Each row was made from one path, in order. Every step used is in the known rows, and no mark comes twice. Write each row's path.
Known rows
gofu/popa/bebimid: [-2.74 -0.13 -2.53  2.79  0.98 -1.98  1.34 -1.83  0.62  0.89  0.88  0.88
  0.07 -0.25  1.78 -0.30 -2.89  0.06 -0.26]
popa/bebimid: [ 0.44 -0.25 -1.27  2.38 -0.33 -0.05  0.54 -0.79  0.25  1.47  0.56  0.65
  0.72  0.49  1.55 -0.56 -1.81 -0.26 -1.10]
suko/gofu/popa/bebimid/dilen: [-2.20 -0.79 -0.99  2.47 -0.38 -1.39  0.20 -2.10 -1.41  0.02  1.09  0.25
  2.84 -1.93  0.23 -1.56 -2.98 -0.10  1.74]
dilen/puval/nuril: [ 1.62  0.12 -0.85  1.79 -1.51  3.81 -0.26  2.18 -0.64  0.95 -0.21 -3.46
 -2.18 -2.60  0.78 -2.55  2.80 -0.71  1.60]
popa/bebimid/dilen/puval: [ 0.25 -0.26  0.49  0.88 -2.61  1.36 -2.54  2.05 -3.06  1.07  1.07 -1.51
 -0.35  0.06  1.92 -1.85 -1.24 -2.09 -0.11]
suko/gofu/popa/bebimid/dilen/puval/nuril: [-0.58 -0.73 -1.54  3.62 -1.36  2.90  0.26  0.58 -1.47  0.96  0.58 -2.98
 -0.44 -4.14  0.56 -4.00  0.57 -0.52  3.46]
gofu/suko: [-2.33 -0.12 -2.15  0.62  1.08  0.64  2.67 -1.50 -0.29 -0.13  3.25  0.04
 -0.02 -1.89 -0.76 -0.49  1.69  1.35  0.96]
dilen/puval: [-0.57 -0.30  0.58 -0.40 -0.92  1.85 -1.46  2.75 -1.62  0.74  0.70 -0.97
 -3.06  0.68  0.93 -1.58  0.31 -1.26  0.51]
gofu/suko/puval: [-2.45 -2.26 -2.88  1.45  1.29  2.03  3.36 -1.60 -0.30 -0.31  3.69 -0.54
 -0.53 -2.70 -1.42 -1.87  0.25  2.06  4.62]
popa/gofu: [ 0.88 -0.44 -2.12  1.60 -0.25  0.71  1.04 -0.79 -0.05  0.99  0.96 -1.62
 -0.55  2.04  0.53 -2.26 -1.48  0.51 -2.11]
puval/dilen: [ 0.89  0.56  0.13  0.88 -1.13  1.63  1.01  0.12  1.41  0.37  1.39  0.08
  1.19 -2.68 -0.07 -1.50  0.61  1.02  1.34]
bebimid/popa: [ 0.92  1.26 -0.53 -0.01 -1.44 -1.57 -1.31 -0.83 -1.06 -0.27  0.79 -2.19
  2.08 -0.94 -0.06  0.67  2.82 -2.56  0.25]
popa/gofu/suko/puval/dilen/bebimid: [-0.48 -1.98 -1.85  3.29 -1.51  2.76  2.68 -1.88  0.40  2.39  5.41 -1.40
 -2.36 -2.70  1.47 -5.16 -0.70  0.69  3.21]
puval/dilen/bebimid/popa: [ 1.47  1.12  0.30  1.32 -3.28 -0.68 -1.37 -1.25 -0.58  1.46  2.82 -2.45
  0.68 -2.64  1.64 -1.59  2.86 -3.32  1.41]
suko/puval/dilen/bebimid/popa: [ 1.19 -0.03 -0.33  1.77 -3.08  0.05 -0.75 -1.39 -0.54  1.39  3.32 -2.70
  0.37 -3.16  1.31 -2.33  2.26 -2.72  3.34]
popa/gofu/suko/puval: [-1.87 -2.52 -4.27  2.44  1.06  2.44  4.01 -2.12 -0.39  0.32  4.33 -1.48
 -0.89 -1.43 -0.90 -3.34 -0.76  2.42  3.23]
dilen/puval/suko: [ 0.65  0.01 -1.26  0.53 -2.63  4.24 -0.99  2.12 -1.21  1.00  2.41  0.56
 -2.64 -0.80 -0.29 -2.62  1.99 -1.21  0.72]

Which path is each row?
[ 0.87  0.70  0.24  0.70 -2.57 -1.71 -2.07 -1.32 -1.51  1.24  1.89 -2.50
 -0.08 -0.83  1.66 -0.68  2.42 -3.94  0.54]
dilen/bebimid/popa
[ 0.98  0.19 -0.57  0.34 -3.87  3.83 -2.13  1.91 -2.52  0.53  2.50 -0.19
 -0.85 -1.68 -0.30 -2.62  1.74 -1.63  0.80]
bebimid/dilen/puval/suko
[-0.32 -1.81 -0.98  2.60 -1.91  4.42  0.34  0.50 -1.64  1.32  2.86  1.82
 -0.36 -2.07 -1.76 -5.01  0.01 -0.31  3.69]
popa/bebimid/dilen/puval/suko/gofu
[ 1.75 -0.71 -2.42  3.14 -2.64  0.87  0.64 -1.92 -0.47  2.00  3.81 -3.82
 -0.24 -0.68  1.49 -4.33  0.11 -1.58  0.91]
suko/puval/dilen/bebimid/popa/gofu
[-1.08  0.35 -4.12  1.95 -0.10  0.30  2.66 -2.71 -1.05  0.53  4.60 -2.64
  0.92 -0.89 -0.31 -1.83  2.31  0.14 -0.51]
bebimid/popa/gofu/suko
[-0.64 -1.46 -3.25  2.83 -0.19  3.64  4.33 -1.59  1.14  0.66  4.77 -1.09
  0.45 -3.79 -0.85 -4.19  0.00  2.94  3.90]
popa/gofu/suko/puval/dilen
[ 0.66 -0.29  1.08  1.63 -2.18  1.11 -0.08 -0.46  0.61  2.10  2.52 -0.25
 -1.76 -2.04  2.00 -2.84 -0.01 -0.96  1.35]
puval/dilen/bebimid
[ 1.59  0.09 -1.93  2.24 -2.29 -0.64 -0.55 -1.80 -1.25  1.91  2.50 -3.56
 -0.61  1.31  1.90 -2.80  0.48 -2.63 -1.68]
dilen/bebimid/popa/gofu
[-1.45 -1.86 -4.54  2.46  0.31  1.66  3.36 -2.53 -0.84  0.20  4.71 -2.63
  0.26 -1.91 -0.89 -3.02  0.68  1.11  3.34]
bebimid/popa/gofu/suko/puval
[-2.48 -1.16 -0.16  1.68 -1.12  0.79 -1.12  0.95 -2.70  0.83  1.59 -0.58
 -0.81 -0.91  0.89 -2.98 -2.14 -1.27  2.23]
suko/gofu/popa/bebimid/dilen/puval
[-0.45 -1.69 -0.36  1.42 -1.86  4.50  0.06  0.87 -1.82  0.53  2.51  1.41
 -0.66 -2.24 -2.47 -4.70  1.00 -0.15  4.27]
bebimid/dilen/puval/suko/gofu
[-5.06 -1.39 -1.34  1.33  2.76 -1.37  2.29 -1.99  0.64 -0.58  0.83  1.46
 -0.83 -1.72 -1.49 -1.93 -1.67  1.42  3.92]
suko/gofu/popa
[-0.63  0.28 -3.66  2.91 -1.36  0.94  2.80 -2.92 -0.56  1.58  6.01 -2.83
  0.10 -2.24  0.72 -3.49  2.29 -0.31  0.27]
puval/dilen/bebimid/popa/gofu/suko
[-1.79 -0.72 -1.77  2.96 -1.37 -0.04  0.27 -2.24 -1.31  0.29  2.11  0.94
  2.77 -2.64 -0.25 -2.21 -2.06 -0.14  1.86]
puval/suko/gofu/popa/bebimid/dilen
[-4.35 -1.27 -1.67  1.55  0.01  1.03  0.80 -0.75 -1.17 -0.36  2.41  1.22
 -0.97 -2.87 -1.68 -3.58 -0.62  0.29  4.45]
bebimid/dilen/puval/suko/gofu/popa
[-0.15 -0.83 -3.50  2.88 -1.00  2.75  3.70 -2.05  0.63  0.51  5.22 -2.29
  1.47 -4.34 -0.82 -3.85  1.46  1.63  4.03]
bebimid/popa/gofu/suko/puval/dilen
